Each row was made from one walk, in order. Every step used is in the known rows, and no mark comes twice. Write each row's walk.
Known rows:
noku kimo: [  9 -23   9  -4  16  15  33  -9  11  17   2 -19 -13  35 -24  10 -15  10
  22 -11  -4  -4  -2  -4  13 -26  25   4   1]
lupa foza noku kimo: [ 30 -19  14   1   6  -9  57   1  32  22   1  -7  -7  32 -17  12 -10   9
  15   3   0 -14  -7  -3   9 -22  33 -10  -3]
pina kadurof foza lupa: [  7  -5   7  -8  -2 -34  56   9  30  20  24  -9   5  32  20  29  11  33
  32 -33 -19 -13   3   2  21 -23  12   7   0]
noku kimo foza lupa fefuv: [ 27 -11   2   6  18   6  42  -4   0  11 -19 -13 -17  29 -33  17   1  19
  21 -10 -10  -5  -1 -15  26 -29  38 -16   0]
pina kadurof: [ -5  -4   3  -2   1 -18  47   5  27  18  23  -6  -5  36  26  25  -3  20
  26 -27  -9   2   1   6  21 -21  16  14   1]
lupa noku kimo foza: [ 19 -21 -19  11  13   4  25  -8  13  18 -18 -16 -16  41 -31   3  -1  20
  31  -5   0 -23 -15  -7  22 -28  27 -13   1]
kadurof pina: [ -3  -9  11 -13  -4 -13  47   6  16  16  13   2  -3  40  27  29 -12  25
  17 -11   4  12 -11  10  24 -24  14   9   9]
fefuv lupa noku foza pina kadurof: [ 17 -11 -15  21   4 -25  39  11  30  13  -7   0 -18  43  29   0 -12  12
  31  -2   3 -23   2 -13  21 -16  39 -20  -2]
fusef foza lupa noku: [ -2 -24  18  -5  15  -6  31  18  19   9  -3  -8 -16   9  19 -13  -4  33
  50 -14   2  16  -9 -10  16 -22  44  -4  -8]
pina kadurof foza noku: [  8  -6  12  -2  -3 -44  60  14  26  23  29 -16   5  44  17  36  16  28
  25 -19 -17 -19  -3   1  24 -18  11  14   3]
fusef foza: [-15 -18  24  -4  12   4  37  21  16  11  14  -8  -2  24  16  -5  -5  23
  42  -5   8  29 -11  -6  13 -21  41   8   2]
lupa fefuv: [ 10 -11  15   3  -4  -8  33  -3   6  24 -10 -20 -18  37  14  18 -16  34
  27  13 -13   0   3  -9  10 -19  38   9  -9]
fefuv lupa foza: [ 15 -18   2   9  -4  -4  48  -3  45  12  -1   4  -3  34  27  -2 -27   2
  28   0   7 -11  13 -17   5 -18  46 -13   0]
lupa noku kadurof foza: [  2 -32  -7   4  -1 -32  37   3  18  28   1 -23 -16  62  -5   3  -2  36
  28 -19  -8 -27 -15 -10  17 -22  23   2 -10]
fefuv foza: [  0 -22   4  -7  10  14  54   4  28  22  12 -22   8  26 -15  -2 -20  18
  21  -6   6   0 -18   8   1 -26  28  11  -7]
noku kadurof pina: [-17 -22  13  -6  -1 -34  57  13   9  22  18  -6 -21  65  21  24 -12  28
   0 -29  -4  12 -12  -4  29 -22  21  11  -6]
kimo foza noku kadurof: [ 20 -11   7   8   3 -38  74  24  -4  12  -4 -13 -16  53 -13  26  21  25
  13 -13  -8  -1  -6 -16  38 -20  43   0  -6]
noku kimo foza pina: [ 23 -13   0   7  23   8  43   8   6   6  -4  -8 -15  34 -37   9   0   7
  16 -12   7   7 -15  -4  28 -32  30 -15  13]
kadurof foza: [ 12 -17  13 -12  -5 -17  54   7  18  24  18 -21  16  46  -6  17   9  33
  37 -12  -9 -15  -2  -4   8 -23  18   9   4]
fusef foza lupa noku kimo: [  0 -25  16  -3  21   0  27  14  17   9  -5  -9 -18   9   8 -12  -5  29
  46 -12   2  12 -11 -11  17 -24  44  -8  -7]
fefuv foza lupa noku kadurof: [  7 -32  -1  -6  13  -4  52   5  30  21  -4 -23 -12  20 -12  -8 -20  28
  22 -20  -2 -14 -19   0   8 -26  32   0 -22]
kimo noku foza lupa: [ 40   4  11   0   7 -17  59  24  -2  26   2   2 -14  42 -18  17   3  33
  43 -24   6 -21  13  -9  34  -3  23  -9 -26]
kimo foza lupa: [ 27  -3   1  -3   6 -12  63  12   6   5 -15  -3  -8  24 -10  15  15  29
  35 -25  -8   6   5 -10  30 -28  42 -11  -5]
foza pina: [ 12 -21  16  -8  12 -13  42  23  20   4  15  -7 -26  25   8  -3 -17  14
  26 -15  15  22 -14  10  18 -28  27   2   5]
lupa foza pina kadurof: [ 18  -7   6   1   7 -13  53  14  50  16  17  12  -7  26   7   3 -15   7
  18 -16  15  12 -16  14  12 -31  22 -18   9]
kimo foza: [ 17   0  -3   4   3  -5  59  12   5  10  -6  -5   2  40 -15  17  14  23
  30 -14  -1   9  -3  -7  27 -27  36  -5   5]
fefuv foza pina kadurof: [  0 -18   3  -1  18  -1  54  20  37  15  23 -12  -4  21  -4  -3 -20  11
  12 -14  16  11 -31  18  12 -29  20   4   2]
kimo foza lupa noku kadurof pina: [ 22  -7  -9   3   4 -27  58  13   6  10 -19   0 -16  36  -6  17  14  34
  26 -27  -6  -2  -8 -10  38 -28  36 -17  -5]
foza lupa noku kadurof pina: [ 12 -29   4 -11   3 -31  43   4  18  15 -13 -10 -34  28  17   7 -10  39
  30 -33 -13 -11  -2  -7  24 -23  30  -4 -21]

Which walk is each row?
[ 15 -18  17   0  -1 -31  55  21   5  27  23 -11 -15  66 -17  17  -3  31
  29 -27   9 -23   3 -16  32  -3  16  10 -18] -> kimo noku kadurof foza
[ 18 -20  16 -11   2 -25  53  21  21  17  22 -15   3  40  -4   8   5  28
  32 -12   4  -2 -14   4  13 -28  17   0  11] -> kadurof foza pina
[ 18   4  -4   9  10 -21  59  27  15   3   7   5 -10  34  -4  16  14  16
  22 -21   9  20 -16   4  38 -30  29 -12  15] -> kimo foza pina kadurof
[ 18 -19  19   1   3 -35  55  29   6  24  26  -8 -21  63 -16  13  -6  28
  27 -28  15 -16  -2 -13  36  -5  15   6 -15] -> kimo noku kadurof foza pina
[ 11 -18  17   1   1 -24  50  19   4  23  18  -9 -26  61 -11  13 -13  26
  27 -28  12 -13   6 -15  34  -3  21  13 -23] -> kimo noku kadurof
[ 20  -8  -3   9  23   2  43   9  10   7   2  -5 -15  34 -32  15   2   6
  14 -16   5   7 -15  -2  32 -32  26 -14  14] -> noku kimo foza pina kadurof
[  7 -18  16   8   2 -23  52   7   9  28  -5 -26 -18  42   7  24 -17  33
   1  20  -9  -8 -20  -6  15 -17  36   8 -14] -> lupa fefuv foza noku kadurof pina
[ -6 -28  14  -6  -2 -38  62  13  10  27  21 -23  -7  70  -2  16   3  34
  14 -29 -12  -6  -6 -13  18 -21  24  11  -8] -> noku kadurof foza
[ 33   7   9   6   5 -12  57  24  -2  30   9   1  -7  54 -22  18   2  29
  39 -16  11 -19   7  -7  33  -3  21  -3 -19] -> kimo noku foza
[-12 -28  33   0  12 -29  51  33   7  13  16 -17 -19  36  17   4   2  26
  24  -5   1  20 -15 -15  24 -14  47  12  -8] -> fusef foza noku kadurof
[ 18 -17 -20  15  17  -6  25   0  19  14 -11 -11 -21  37 -23   4   0  17
  26 -11   5 -18 -22  -1  28 -30  22 -16   7] -> lupa noku kimo foza pina kadurof
[ 37   6  11   6  10 -18  56  34   0  24  12   4 -17  49 -21  12  -1  24
  35 -16  20 -10   0  -1  36  -6  20 -10 -14] -> kimo noku foza pina
[ 22 -20  10  10  -4 -18  55   3  41  11  -2  -1 -10  34  27   4 -22   2
  23   8   4 -18  13 -19  10 -13  50 -11  -4] -> fefuv lupa foza noku
[ 24 -22   8  12   1 -12  50  -1  39  11  -4  -2 -12  34  17   4 -23  -2
  20   9   3 -21  11 -20  10 -14  49 -15  -2] -> fefuv lupa foza noku kimo
[ -2 -31  16  -5   4 -43  61  24  13  21  24 -18 -17  64  -1  11   0  30
  11 -30  -3   2 -14  -8  21 -24  24   5  -4] -> noku kadurof foza pina
[  0  -3   5  -3  -3 -29  53   8  29  24  30 -10  12  44  16  30  11  29
  29 -25 -14 -12  -3   4  19 -22   8  11   7] -> pina kadurof foza
[ 13 -29 -11   5  12   5  18 -12  18  21 -12 -22 -20  38 -20  -1 -13  20
  33  -5  -1 -25 -13  -4  14 -26  24  -4  -3] -> lupa noku kimo
[ 21  -5 -17  12  10 -24  39  17  18  25  -5  -5 -17  45  -2   4   5  29
  32 -12   1 -15 -20   7  24 -25  22 -19  -4] -> lupa noku foza pina kadurof
[ 23 -16  20 -11   1 -17  42   0  10  14 -19 -16 -29  13  19  12 -13  40
  37 -11 -21  -1  14 -12  13 -21  43   1 -21] -> foza lupa fefuv
[ 11  -9  -1  -2   5 -30  46   3  30  21  16 -12   0  33   7  25  10  31
  31 -30 -18 -24  -4  -1  22 -24   9  -1   1] -> pina kadurof foza lupa noku kimo
[  5 -11  10  -3  12 -24  45  25  29   5  25  -2 -24  26  21   8 -11  13
  21 -24  10  20 -15  14  26 -27  18   2   9] -> foza pina kadurof
[-10 -24  18  -4  14 -18  36  23  17  10   1  -2 -20  20  26  -5  -4  35
  37 -19   2  19 -16  -9  24 -22  41  -6  -7] -> fusef foza lupa noku kadurof pina
[ -9 -20  27  -3  20  -4  35  36  19   4  19  -3 -15  17  17 -13  -9  18
  36  -7  21  41 -23   2  19 -25  41   0  10] -> fusef foza pina
[ 15 -17  16   7   2 -12  47   4  11  27  -9 -30 -14  32   1  16 -17  31
  14  24 -10 -11 -13  -6   7 -17  41  10 -15] -> lupa fefuv foza noku
